In the rows, 128 means zero.
Known rows, with every step that occurs
D/Y: 149  82  154  123  111  96  86  138  168  135  172  146  125  117  95  167  106  125  86  135  136  165  107  145  180
U/G/F/W/Y: 156  124  75  143  90  54  109  91  149  117  173  84  119  113  74  138  103  131  66  141  172  171  115  150  142
Y/D/X: 146  83  114  117  104  96  102  120  159  162  159  122  140  87  117  203  95  118  107  148  119  158  93  129  152
Y/D/F: 151  80  122  95  143  100  81  108  142  127  157  115  127  102  104  203  106  127  114  134  125  158  66  119  135
W/Y/G/U: 129  141  110  153  134  108  121  128  137  154  147  119  87  114  84  128  143  120  114  124  138  182  109  147  200
G/U: 136  125  140  142  141  93  80  108  136  163  158  95  93  150  94  160  109  129  106  129  143  174  120  137  185
D/Y/G: 140  105  151  130  109  97  112  159  167  143  157  138  121  100  99  157  120  137  91  131  131  171  103  171  189
D/X: 126  94  120  135  101  99  108  115  163  171  157  134  120  104  110  150  85  107  87  157  126  166  112  142  142
Y/G/F/D: 125  113  123  187  115  103  114  129  177  183  143  87  115  97  93  144  112  134  91  137  151  182  107  144  172
Y/G/F/W/J: 119  123  78  136  107  70  122  153  168  137  152  79  124  138  74  132  96  131  97  144  142  202  128  179  122
J/W/Y/G: 122  101  118  138  127  115  144  152  150  121  168  170  126  117  76  125  130  106  128  123  128  167  107  115  172
U/G/F: 152  125  140  157  109  58  87  97  143  153  162  75  104  134  85  146  109  136  65  136  163  170  131  141  160
F/W: 123  105  107  109  112  76  112  123  150  126  175  98  136  115  95  162  79  141  106  144  133  167  97  153  130
U/G: 151  117  154  140  115  89  106  109  137  142  164  108  112  136  85  162  105  144  91  146  133  149  112  124  160
J/W/Y/D/F/G: 186  68  90  93  146  114  104  93  150  94  163  159  118  101  63  199  120  108  126  109  139  149  65  97  137
J/W/Y/G/F: 122  104  99  157  122  85  129  140  152  128  162  141  119  114  72  112  136  99  104  118  155  184  124  135  171
Y/D: 146  89  137  111  131  100  92  127  146  135  167  117  141  106  100  212  112  137  118  133  120  156  84  124  168
X/D/Y: 157  81  161  107  105  109  55  134  182  142  197  139  131  104  110  187  123  124  72  131  122  157  111  154  174
F/W/Y/D: 141  87  79  93  122  91  123  120  146  98  183  124  159  88  93  200  105  133  120  134  131  160  72  133  150
X/D: 129  92  156  110  117  115  75  123  166  150  191  123  124  110  103  179  130  126  90  141  116  159  110  137  156
Y/D/F/G: 179  84  121  96  138  104  83  85  149  127  148  108  105  83  81  215  114  139  105  123  135  157  63  131  137
X/D/Y/G: 151  102  157  111  99  108  79  159  186  150  178  136  121  85  107  175  144  134  79  127  116  171  108  174  184
Y/D/F/W: 159  84  84  76  131  76  88  113  147  106  165  90  137  89  106  213  78  139  115  134  131  166  61  142  112

Rows
128  112  59  101  119  93  140  124  149  107  154  125  116  73  90  126  106  125  112  136  132  179  70  163  117
D/F/W/Y/G
115  118  129  154  116  75  107  137  157  158  142  89  108  103  90  129  121  128  86  132  151  190  121  169  170
Y/G/F
151  104  106  112  87  60  70  154  192  140  180  82  128  74  109  160  117  137  49  125  152  193  115  205  161
X/D/Y/G/F/W
154  76  158  154  117  131  96  127  187  156  175  137  133  112  96  180  94  130  93  140  133  156  95  127  185
F/D/Y
160  92  125  104  132  106  93  80  150  137  145  119  90  98  75  165  106  127  91  132  140  162  79  144  125
D/F/G
140  108  92  131  94  67  108  167  185  130  162  101  131  131  83  142  95  127  77  136  152  199  128  198  142
D/Y/G/F/W/J
133  98  101  185  120  112  134  135  178  152  163  137  127  112  75  125  122  101  107  127  154  180  113  108  177
J/W/Y/G/F/D
127  111  103  194  89  99  116  123  191  209  138  89  113  80  108  136  94  112  73  153  143  186  113  153  153
Y/G/F/D/X
114  110  117  141  121  111  142  136  150  132  154  146  118  90  85  127  139  125  115  130  120  170  95  146  173
W/Y/G
169  118  123  119  147  91  73  72  136  155  134  87  60  126  77  165  107  128  94  120  158  172  93  141  153
D/F/G/U
157  128  134  140  136  94  87  90  133  162  145  90  76  134  68  166  115  139  96  118  152  170  114  144  188
F/G/U
180  116  125  100  137  107  41  73  151  162  156  87  56  109  87  177  132  127  76  123  145  171  94  148  152
X/D/F/G/U
127  101  69  134  103  65  111  106  154  115  171  105  133  98  83  131  98  114  84  133  164  182  112  162  145
G/F/W/Y
144  91  70  74  118  106  94  105  167  103  189  127  125  83  102  164  109  113  89  142  129  171  72  150  102
X/D/F/W/Y
165  94  130  88  128  116  65  83  168  140  169  115  85  87  89  182  129  127  77  131  130  164  80  150  125
X/D/F/G
153  129  95  139  99  58  102  109  156  124  167  66  120  166  67  150  85  134  77  152  154  178  136  155  117
U/G/F/W/J
160  113  135  187  107  90  91  92  167  170  159  72  115  130  84  159  100  137  67  145  164  161  120  115  165
U/G/F/D
139  86  132  94  132  113  64  108  163  141  175  119  107  103  112  173  117  112  89  145  120  162  88  137  122
X/D/F
132  93  64  92  123  89  119  101  149  98  168  128  119  92  91  143  89  114  106  141  138  171  75  146  107
D/F/W/Y
156  76  139  171  103  103  83  116  191  167  168  113  131  110  96  168  99  120  65  133  162  172  110  142  179
G/F/D/Y
174  114  71  124  98  52  98  95  145  107  178  76  140  95  83  191  107  139  82  129  161  165  98  138  152
U/G/F/W/Y/D
143  110  100  129  91  49  100  154  178  133  155  87  132  88  96  145  97  139  65  124  166  197  113  204  167
D/Y/G/F/W
143  93  93  72  116  92  71  114  167  125  184  97  123  94  109  181  90  126  86  145  126  171  86  155  101
X/D/F/W
186  104  151  184  89  94  76  103  184  166  167  89  117  123  91  167  97  135  50  137  172  155  117  129  185
U/G/F/D/Y
